In the rows, 128 means zero.
Known rows, with every step that occurs
gatep pidez fazo dilemod mugut rofu: [128 179 157 109 144  82 124 111 101  91 153 194 165 210 118 114  79 152
 100  79 106 142  87 157 138 130]
gasi fazo dilemod mugut rofu: [ 92 171 120 103 157  93 116  99  92 107 134 188 154 200 103 115  68 142
 101  75 113 142  78 148 120 107]
dilemod fazat rofu fazo gasi: [133 142 112 128 142 106 156 184 100 128 123 190 111 153 144 116 113 114
 113 114  90 101 152  98  83 115]
pidez banib gasi fazo dilemod: [100 111 122 110  97 135  66 124 131 104 143  73 187 152 108 122 106 157
 105  70 149 130 122 150 141 153]
mugut dilemod fazat rofu fazo: [141 160  98  99 187  85 165 129  73 112 128 245 122 158 147 112  95 118
  68 125  52 107 138 126  72  73]
gasi fazo dilemod mugut: [ 86 137 111  95 143 121 115 105  91 107 142 157 162 171 106 130  75 141
 105  74 121 161  86 128 138 141]
rofu fazo gasi gatep pidez: [164 183 127 141  87 142 148 205 133  97 151 109 151 186  90 102 193 148
 146 114 179 117 121 121 165 168]
gasi gatep: [132 130 130 137 114 131 129 148 132 113 122 112 141 150 128 108 137 137
 146 135 119 120 114 122 156 138]
gatep pidez banib gasi fazo dilemod: [119 129 149 114  95 136  68 120 147  87 161  84 205 160 103 126 120 178
 112  62 153 131 120 161 168 167]
fazat rofu fazo dilemod mugut: [118 137  77  83 181  98 162 120  48 132 164 203 155 171 139 101  91 120
  75 114 105 115 113 139  64 117]
dilemod fazat rofu fazo: [141 132 102 111 170  95 156 128 100 129 129 199 115 136 154 116  95 114
  97 130  73 103 147 122  72  94]
rofu fazo dilemod mugut: [127 151  77  78 158 114 148 117  52 117 155 160 149 167 103 117 113 112
  63 106 147 145  98 139  83 134]
gasi gatep pidez fazo dilemod fazat: [133 134 164 125 113 114 114 140 143  66 126 143 179 181 113 128  90 144
 123  80  81 142  94 125 189 173]
fazo gasi banib: [128 173 142 151  67 125 109 196 126 121 107 100 133 153 138 129 167 136
 145  86 138 124 137 110 150 137]
gasi fazo dilemod: [ 92 138 113 118 124 142 110 118 136 117 137 117 165 157  82 136 105 136
 126  78 143 140  99 140 145 146]
gasi gatep pidez fazo: [147 152 163 145  90 127 121 153 163  92 141 113 161 174 118 107 130 166
 165 113 122 130 113 126 196 160]
gasi gatep pidez: [151 142 156 139 111 131 129 143 151  93 141 125 159 161 124 111 156 159
 154 125 124 125 112 133 188 155]
dilemod fazo gasi banib pidez gatep: [148 191 154 129  52  97  65 224 142 111 122  32 137 182 112  75 193 132
 142 100 169 112 150 111 146 143]
gatep pidez banib gasi fazo: [133 133 158 125  87 131  72 122 163  92 153  84 173 148 124 121 128 191
 134  84 147 131 140 146 172 146]
rofu fazo gasi: [139 169  98 130 104 140 146 190 112 130 138 112 119 155  93 119 167 117
 122 116 181 122 138 117 107 141]
fazat rofu fazo dilemod: [125 136  82 108 161 117 156 138  92 142 159 162 160 158 112 106 120 115
  96 118 127  94 129 151  73 124]
gasi fazo dilemod fazat rofu: [ 85 108 128 117 162 107 117 112 127 115 123 197 158 154 132 132  52 133
 119  75  50 118 116 124 123 121]
dilemod mugut rofu fazo: [149 191  95  97 164  81 153 116  66 123 141 190 109 183 126  97 116 127
  77 131 134 126 112 146  71  79]
dilemod fazo gasi banib pidez: [140 205 148 120  55 107  86 190 131 127 117  43 121 172 114 109 190 122
 131 105 183 123 146 107 119 129]
mugut rofu fazo gasi: [147 203 109 137 117 113 146 184 111 132 132 142 111 182  94 101 158 118
 116 119 173 104 132 137  90 105]
mugut dilemod fazo: [150 207 115  90 148 118 131 143 108 130 130 163 127 181 105 104 147 113
  94 137 138 133 126 131 114 107]
mugut rofu fazo: [157 191 100 121 144 101 147 131 112 134 136 147 114 168 103 103 144 120
  97 135 155 107 126 160  77  85]
pidez gatep: [137 112 134 138 124 119 106 161 138 113 132 112 144 138 124  96 130 138
 138 124 114 118 132 131 155 142]
fazat rofu: [119 113 128 135 149 112 139 131 124 143 138 172 134 132 163 111 106 136
 140 135  84  98 143 127 109 111]
mugut rofu: [136 163 137 136 141 100 129 123 127 129 122 157 120 156 128 113 120 130
 122 129 119 112 123 149 109  94]
banib gasi: [132  76 130 129 129 128 104 112 143 116 136  94 130 125 141 129 129 143
 113 139 130 128 141 126 112 132]
rofu fazo: [150 154  90 113 134 127 146 135 112 132 141 118 123 141 104 119 150 117
 104 133 164 124 132 138  97 119]

Rows
[145 186 176 148  53 138 113 220 126  91 135 108 176 171 126 100 169 166
 164  90 145 112 126 122 207 178]	fazo gasi gatep pidez banib
[128 147 152 124 112 128 118 133 145 102 154 125 177 165  95 132 113 146
 125  83 136 139 107 148 161 170]	gatep pidez fazo dilemod
[114 157 123 101 167  87 132 105  67 113 135 196 146 185 127 112  86 123
  81 103 102 131  88 151 100 109]	fazo dilemod mugut rofu
[142 186  89 109 152 106 142 129  98 127 144 149 146 182  77 107 137 110
  78 113 158 107 107 174  75 104]	mugut rofu fazo dilemod
[157 175 164 130  81 127 112 166 127  92 139 117 180 155 136  99 153 167
 146 105 128 115 123 143 197 156]	gasi gatep pidez banib
[137 129 154 137  78  85  74 155 136  93 124  50 148 136 141  93 154 149
 135 102 121 113 138 135 150 123]	gasi banib pidez gatep
[143 141  90 120 153 112 157 141 108 149 150 165 130 143 137 100 128 125
 116 139 121  93 148 137  76 102]	fazat rofu fazo
[135 139  91  91 156 115 137 124  91 108 128 153 139 146  97 136 113  95
  65 103 121 134 113 137  88 131]	rofu fazo dilemod fazat
[117 156 158 144  54 106  94 178 126 107 114  57 128 143 135 125 168 137
 140  89 153 123 136 110 134 130]	fazo gasi banib pidez
[140 106 139 131  84 128  86 154 125  99 128  68 163 145 157  95 137 160
 122 128 126 112 136 128 152 144]	pidez banib gasi gatep
[141 198 176 161  43 120 102 200 159 100 122  97 151 177 127 128 158 163
 165  62 142 134 136 116 185 157]	gatep pidez fazo gasi banib
[104 128 159 141  66 119 108 176 139 109 129  63 124 146 111 122 123 137
 149 102 161 130 133 102 133 151]	banib pidez fazo gasi
[156 170 130 147 107 129 160 207 129 112 160 154 157 190 123  83 171 155
 159 120 135  88 135 120 145 150]	fazat rofu fazo gasi gatep pidez
[131 148 154 133  97 132 117 152 150  84 148 112 192 189  93 113 123 155
 145  90 128 132  93 140 192 182]	gasi gatep pidez fazo dilemod
[168 234 166 124  55 139 104 234 133 110 139  95 168 202 109  79 189 149
 157 104 173 115 135 120 193 175]	dilemod fazo gasi gatep pidez banib
[141 188 131 120 103 139 119 198 135 146 128 109 116 173 101 109 167 110
 137 126 176 127 141 103 124 146]	dilemod fazo gasi
[142 173 100 100 169  88 138 118  89 108 121 181 132 175  95 121 105  97
  59 105 111 116 108 158  70  97]	mugut rofu fazo dilemod fazat
[142 158 165 156  83 144 130 197 150  93 137 118 155 176 113 112 170 158
 170 110 143 123 116 110 196 175]	fazo gasi gatep pidez
[140 236 142 107  73  98  96 191 106 109 117  94 125 194 111 102 188 124
 103  99 162 127 136 115 119 109]	mugut dilemod fazo gasi banib pidez
[ 93 112 136  89 120  91 108 103  81  94 146 108 151 160 121 121  70 131
  93  91 127 154  94 125 110 144]	banib pidez fazo dilemod mugut
[100 102 134 103 113 118  62 115 123  84 119 108 174 143 126 139  73 145
  86  62 100 139 123 134 137 144]	pidez banib gasi fazo dilemod fazat
[ 94 125 125 110 142 123 105 109 130  98 115 149 152 150  97 149  72 124
 109  69  95 148 100 125 142 140]	gasi fazo dilemod fazat
[115 119 130 123  90 131  71 127 143 110 134  74 159 139 132 119 113 167
 124  92 145 128 142 134 143 130]	pidez banib gasi fazo
[106 147 144 119  68  96  81 131 126  99 125  48 164 155 116 129 123 135
 113  70 138 130 114 140 128 137]	gasi banib pidez fazo dilemod
[149 204 104 136  71 125 127 202 110 125 120  93 126 165 111 119 188 125
 120  91 173 120 142 118 117 126]	rofu fazo gasi banib
[141 205 106 114 137  93 154 167  65 122 136 179 107 199 117  96 131 124
  94 113 152 125 117 125  81  99]	dilemod mugut rofu fazo gasi
[ 88  59 126 119 163 106  92  95 141 103 131 163 159 152 147 135  54 146
 105  86  54 117 129 121 105 125]	banib gasi fazo dilemod fazat rofu
[129  93 149 128 111  98  93 143 137  98 139  71 140 126 120  91 133 140
 133 127 129 117 131 134 140 138]	banib pidez gatep
[136  93 153 134  99 133  93 135 165  71 155  77 192 187 110 113 125 169
 128 102 131 132 105 140 175 186]	banib gasi gatep pidez fazo dilemod
[149 223 134 128  69 126 101 207 134 140 110  86 126 184 120 111 188 119
 139  98 166 125 147 106 133 133]	dilemod fazo gasi banib
[108 129 161 151  50 120 105 195 145  91 124  51 137 168 113 101 133 147
 167 108 152 125 117  95 163 162]	banib pidez fazo gasi gatep
[149 100 164 148  91 127  95 136 179  79 148  79 162 170 135 109 132 180
 148 123 126 130 124 123 180 164]	banib gasi gatep pidez fazo
[144 218 126 117 103 134 128 216 112 110 122 143 137 218  97  83 173 121
 126 126 146 126 116 104 153 140]	mugut dilemod fazo gasi gatep
[113 145 145 149  80 135 121 192 142 123 123 107 128 158 114 125 119 133
 156  98 146 131 134 101 148 156]	pidez fazo gasi
